Known rows, with every step that occurs:
nepa, fafit, reta, tuge, fubol: [ 0.98 -0.95  1.83 -0.97  1.80 -0.77 -0.36 -0.65 -0.92  1.16 -0.61  0.34
 -0.92 -0.19  0.09  2.89  1.21 -0.07 -2.02 -2.48 -0.42  0.13  1.14]
reta, nepa: [ 0.85  0.19 -0.45 -1.38  0.76 -1.15 -1.11  1.27 -2.55 -0.67  1.96  0.08
  0.79  0.68  0.48 -0.15  1.46  0.54 -0.47 -0.99 -0.68  1.57  1.08]
debu, tuge, reta, nepa, fafit, fubol: [-0.62 -1.31 -1.19  0.34  0.13 -1.40  1.13  0.85 -4.63 -0.75  1.18 -0.25
  1.54  0.24  1.57 -3.62  1.82  1.03  0.35 -1.79  0.07  2.31  4.37]
geti, fubol, fafit, reta: [ 0.09  0.47 -1.29 -1.22  1.90  0.03 -0.22 -1.59 -0.43  1.43  0.15  0.80
  0.09 -1.86  0.83  0.67  1.35 -0.30 -0.12 -1.69 -0.80  1.18 -1.22]
tuge, fubol, geti, reta, nepa: [ 0.55  1.02 -1.50 -2.48 -0.20 -1.19 -0.41  0.38 -2.13 -0.35  0.41  0.02
 -0.10  0.88 -0.53  2.56  1.46  1.34 -0.53 -0.47 -1.28 -0.29 -0.17]
nepa, fafit, fubol, geti, reta: [-0.70  0.05 -1.42 -1.33 -1.33 -1.24 -0.02 -1.40 -2.32 -0.39 -0.71 -0.14
  0.20 -0.28  0.51  1.02  1.36  0.77  0.08 -0.12 -0.96 -0.66  1.98]
nepa, fafit, reta: [ 0.72 -1.05  1.25 -0.12  0.65 -0.31 -0.29 -1.27 -3.98 -0.72  0.47  0.36
  0.33 -0.16  0.96 -0.15  1.00  0.61 -1.64 -3.02 -0.80  1.70  3.22]
tuge, reta, nepa: [ 0.81  0.04 -0.89 -1.27  1.31 -1.35 -0.09  1.91 -2.15  0.48  1.39  0.22
  1.63  0.81  0.56 -1.75  2.15  0.06 -0.10 -0.25 -0.42  2.02  0.75]
nepa, fafit, reta, tuge: [ 0.93 -1.50  0.96 -0.31  0.76 -1.18 -3.60 -1.06 -2.60  0.70  0.23  0.32
  0.16 -0.64  1.20  0.76  1.27 -0.51 -2.33 -2.08 -0.58  1.31  2.24]
geti, reta, nepa: [ 0.88  0.76 -0.49 -1.97 -0.07 -1.43 -1.70  0.29 -2.31 -0.67  1.61  0.29
  0.29  0.70 -0.28  1.28  1.49  0.62 -0.45 -0.50 -0.78  1.14 -0.74]
debu, tuge, fubol, fafit, reta, nepa: [ 0.23  0.53 -0.87 -1.14  1.83 -0.03  0.72 -0.24 -1.99  0.62  0.58  0.55
 -0.04 -0.44 -0.05  0.90  1.65  1.39 -0.63 -3.25 -0.85  1.73 -0.48]
tuge, debu: [ 0.26  0.22 -0.28 -0.94  2.51 -0.60 -2.57 -0.24  0.57 -0.69  0.70  0.42
  0.61 -2.24  0.73 -0.15  1.25 -0.49 -1.10 -0.71 -0.09  0.61  1.25]
nepa, fafit, fubol: [-0.48 -1.45  0.77  0.18 -0.11 -0.97  0.78 -0.13 -3.38 -1.11  0.76 -0.24
  0.80 -0.31  1.51 -1.67  1.07  0.42  0.18 -1.83 -0.07  1.39  4.26]
nepa, fafit, fubol, tuge: [ 0.24 -0.57  2.91  0.17  0.17 -1.57 -0.70  0.18 -3.59 -2.43  1.16  0.27
  0.44  0.29  0.84 -1.92  0.40  0.30  0.16 -1.57  0.18  0.28  4.92]
fafit, fubol, tuge, reta, nepa: [ 0.73 -0.03  0.67 -0.64  0.75 -1.58 -0.92  1.99 -3.13 -0.93  1.79  0.31
  1.64  0.80  0.64 -2.88  1.55  0.46  0.50 -0.66 -0.15  1.77  2.61]
fafit, fubol: [-0.63 -0.63  0.43 -0.33  0.43 -0.40  0.77 -0.30 -0.45  0.00  0.65  0.02
  0.66 -0.93  1.21 -1.04  1.28  0.04  0.90 -1.09 -0.27  0.93  2.65]
fafit, fubol, tuge: [ 0.16  0.03  2.66 -0.23  0.50 -1.07 -0.68  0.03 -1.30 -1.58  1.05  0.45
  0.30 -0.19  0.58 -1.36  0.61 -0.01  0.75 -0.97  0.02 -0.09  3.56]
debu, tuge, reta, nepa, fafit: [ 0.39 -0.69 -1.44 -0.37  0.99 -1.97  0.86  1.42 -5.01 -0.48  1.11 -0.04
  1.47  1.36  0.98 -2.72  2.05  0.62 -0.87 -1.30 -0.01  2.08  2.89]
debu, tuge, reta, nepa: [ 0.20  0.37 -2.39 -0.94  1.59 -1.36  0.91  1.48 -1.76  1.03  1.09  0.25
  1.52  0.77  0.60 -2.41  2.56  0.32  0.06 -0.36 -0.23  1.80  0.88]
debu, tuge, reta: [-0.57  0.36 -2.19 -0.59  2.32 -1.11  3.09  0.15  1.14  2.74 -0.74  0.49
  1.22 -0.07  0.65 -2.30  2.94 -0.94  0.49  0.40  0.12  0.63  0.71]
tuge, reta, nepa, fafit, fubol: [-0.14 -1.52  0.01  0.10 -0.06 -1.34  0.37  1.16 -4.90 -1.22  1.49 -0.26
  1.64  0.33  1.51 -3.13  1.47  0.85  0.22 -1.71 -0.10  2.50  4.21]

Rows:
[ 1.26 -0.41 -0.59 -0.80  0.83 -2.56 -1.10  1.98 -6.01 -1.71  2.04  0.08
  1.46  1.60  1.02 -2.81  1.27  0.22 -0.74 -0.50  0.03  1.70  3.09] : geti, fubol, tuge, reta, nepa, fafit
[ 0.24 -0.38  1.94  0.09  1.59 -1.24 -3.50  0.02 -2.50 -3.14  1.36  0.38
  0.72 -1.88  0.97 -2.01  0.37  0.20 -0.80 -1.61  0.36  0.62  4.50] : nepa, fafit, fubol, tuge, debu
[ 0.71  0.62  1.59 -0.75  2.44 -1.08 -3.67  0.02 -0.24 -2.03  1.12  0.72
  0.42 -1.80  0.31 -0.62  0.65 -0.44 -1.02 -0.74  0.14 -0.10  2.23] : fubol, tuge, debu
[-0.23 -0.25 -1.31 -1.53 -0.61 -1.60 -3.41 -1.29  0.21  1.62 -0.71  0.06
 -0.07 -1.01  0.68  2.03  1.66 -0.58 -0.60  0.67 -0.80 -0.93  0.42] : fafit, fubol, geti, reta, tuge
[-0.78  0.56 -1.61 -1.64 -1.03 -0.84  0.00 -1.49 -0.39  0.36 -0.82  0.02
  0.09 -0.68  0.29  1.49  1.48  0.50  0.52  0.36 -1.13 -1.02  0.92] : fafit, fubol, geti, reta
[-0.91  1.13 -1.01 -1.47  3.26 -0.36  4.12 -0.71  2.64  2.77 -1.48  0.69
 -0.80 -1.06 -0.58  2.20  2.07 -0.32  0.55 -1.53  0.03 -0.48 -2.68] : debu, tuge, fubol, fafit
[ 0.70  0.40 -1.69 -1.47  1.18 -0.48 -1.74  0.06 -3.08 -0.02  1.74  0.49
  0.60 -0.65  0.73  0.01  1.30  0.75 -0.44 -2.03 -1.01  2.18 -0.62] : geti, fubol, fafit, reta, nepa
[-0.15 -0.78 -1.09 -1.22 -0.94 -1.97 -3.37 -1.15 -1.69  0.86 -0.65 -0.08
  0.04 -0.59  0.88  1.55  1.51 -0.33 -0.99  0.19 -0.70 -0.60  1.41] : nepa, fafit, fubol, geti, reta, tuge
[ 0.51 -0.37 -0.33 -0.93  2.50 -1.23 -5.21 -0.22  0.94  0.26  0.57  0.42
  0.45 -2.58  1.01  0.54  1.36 -1.18 -1.84 -0.36  0.03  0.39  0.78] : reta, tuge, debu
[ 1.15 -0.67  0.90 -0.46  0.74 -2.26 -0.73  1.93 -5.77 -1.79  1.63  0.11
  1.44  1.65  0.68 -2.45  1.34  0.44 -0.98 -1.24 -0.01  1.82  3.49] : fubol, tuge, reta, nepa, fafit
[ 0.78 -1.10  0.34 -0.27  2.03 -0.93 -5.80 -1.00 -1.75 -0.60  0.63  0.44
  0.49 -2.61  1.30  0.12  1.06 -0.44 -2.80 -2.05 -0.21  1.31  2.35] : nepa, fafit, reta, tuge, debu
[ 0.24 -0.61 -0.90 -1.41  0.78 -0.64 -0.20 -0.53 -1.78  1.10 -1.54 -0.10
 -0.38 -0.07  0.63  2.55  1.29  0.58 -1.68 -1.48 -1.22 -1.21  2.76] : nepa, fafit, reta, tuge, fubol, geti
[ 0.92 -0.85  0.09 -0.70  0.36 -1.73 -0.80  1.23 -5.60 -1.82  1.83 -0.16
  0.86  1.29  0.82 -0.94  1.14  0.80 -1.31 -1.82 -0.40  1.91  2.97] : reta, nepa, fafit
[-0.13 -1.43  0.33  0.02 -0.44 -1.16 -0.27  0.75 -5.12 -1.92  1.80 -0.34
  1.09  0.22  1.50 -2.13  1.00  1.15 -0.04 -2.20 -0.22  2.23  4.42] : reta, nepa, fafit, fubol
[-0.58  1.49 -2.24 -2.28  0.35 -0.84  2.21 -1.55  1.07  1.51 -1.79  0.27
 -0.88  0.04 -0.75  3.27  1.86  0.59 -0.09  0.20 -0.98 -2.11 -0.54] : debu, tuge, fubol, geti, reta
[-0.13  0.34  0.43 -1.76  2.96 -0.90  0.95 -0.28  2.54  3.00 -1.25  0.64
 -0.81 -1.29 -0.42  3.28  1.78 -1.11 -0.25 -1.14 -0.06 -0.40 -3.19] : reta, tuge, fubol, fafit
[-0.23  1.05 -1.71 -2.17 -0.43 -1.05 -0.06 -1.36 -0.03  0.74 -0.95  0.20
 -0.09 -0.13 -0.14  2.39  1.63  0.12 -0.13  0.73 -1.21 -1.35 -0.18] : fubol, geti, reta
[-0.03  0.12  0.56 -0.81  1.80  0.37  0.25 -1.73 -0.13  1.37 -0.43  0.84
  0.09 -1.77  0.40  1.09  1.44 -0.06 -0.41 -2.64 -0.87  1.30 -0.81] : fubol, fafit, reta
[ 1.11 -0.16  0.13 -0.99  0.56 -0.26 -1.77  0.21 -3.59 -0.85  1.87  0.31
  0.69  0.17  0.59 -0.14  1.20  1.17 -1.07 -2.54 -1.15  2.28  1.68] : fafit, reta, nepa
[ 0.85  1.00 -0.27 -1.15  2.52 -1.41 -4.15  0.16 -0.52 -1.93  1.65  0.67
  0.43 -1.90  0.79 -1.02  0.56 -0.69 -0.73  0.21  0.21 -0.28  1.86] : geti, fubol, tuge, debu
[ 0.89 -0.45  1.58 -1.31  2.09 -0.33 -0.40 -0.80  0.92  1.91 -0.75  0.51
 -1.02 -0.59 -0.07  3.34  1.35 -0.34 -1.57 -2.04 -0.53 -0.15  0.10] : fafit, reta, tuge, fubol
[-0.32  1.07 -2.64 -1.88  2.34 -1.03  0.62 -0.28  0.94  1.90  0.24  0.59
  0.19 -1.45  0.68  0.53  1.67 -1.22  0.86  0.41 -0.18  0.19 -2.75] : geti, fubol, fafit
[ 0.42 -0.10 -1.61 -1.04  2.85 -0.77 -5.86 -1.19  0.47  0.85  0.51  0.72
  0.34 -3.72  1.31  0.58  1.24 -1.04 -1.80 -1.02 -0.20  0.93 -0.56] : geti, fubol, fafit, reta, tuge, debu
[ 0.71  0.32  1.12 -2.10  1.60 -1.29 -0.28 -0.66  1.97  2.05 -1.00  0.47
 -1.33 -0.20 -0.81  4.39  1.54 -0.83 -1.08 -0.41 -0.25 -1.15 -1.86] : geti, reta, tuge, fubol
[-0.08 -1.09  0.33 -0.33 -0.96 -1.44 -0.69  0.11 -5.00 -1.97  1.53 -0.24
  0.75  0.23  1.00 -1.21  1.01  1.18 -0.03 -1.85 -0.29  1.90  3.32] : geti, reta, nepa, fafit, fubol
[ 0.08  0.26  1.25 -1.15  2.47  0.64  1.76 -1.55  0.66  1.71 -0.99  0.86
 -0.61 -1.54 -0.20  2.48  1.34  0.25 -0.53 -3.12 -0.82  0.75 -1.28] : tuge, fubol, fafit, reta
[ 0.58 -0.37  1.53 -0.02  1.28 -1.44 -4.33  0.74 -3.91 -3.82  2.12  0.29
  0.96 -1.47  0.92 -2.29  0.32  0.81 -0.96 -1.92  0.22  1.28  4.59] : reta, nepa, fafit, fubol, tuge, debu
[ 0.20 -0.63  1.88  0.08  1.07 -1.72  0.77  0.95 -2.42 -0.41  0.31  0.43
  1.41  0.33  0.88 -3.35  1.54 -0.48  0.55 -0.42  0.35  0.91  3.71] : nepa, fafit, fubol, tuge, reta
[ 0.07  1.27 -2.72 -2.24  0.01 -1.15  0.38  0.04 -1.84  0.13  0.14  0.04
 -0.18  0.80 -0.51  2.01  1.83  1.55 -0.41 -0.51 -1.10 -0.47 -0.03] : debu, tuge, fubol, geti, reta, nepa
[ 0.61  0.02  0.14 -1.70  0.46 -1.89 -3.40 -1.16  0.97  1.79 -0.15  0.49
 -0.39 -0.57  0.07  2.63  1.73 -1.39 -1.17  0.55 -0.36 -0.28 -1.52] : geti, reta, tuge
[ 0.19  0.20 -1.57 -1.61  1.33 -1.44 -5.79 -1.05  0.84  0.39 -0.31  0.35
  0.19 -2.65  0.57  1.77  1.47 -0.72 -1.84  0.43 -0.48 -0.69  0.16] : fubol, geti, reta, tuge, debu
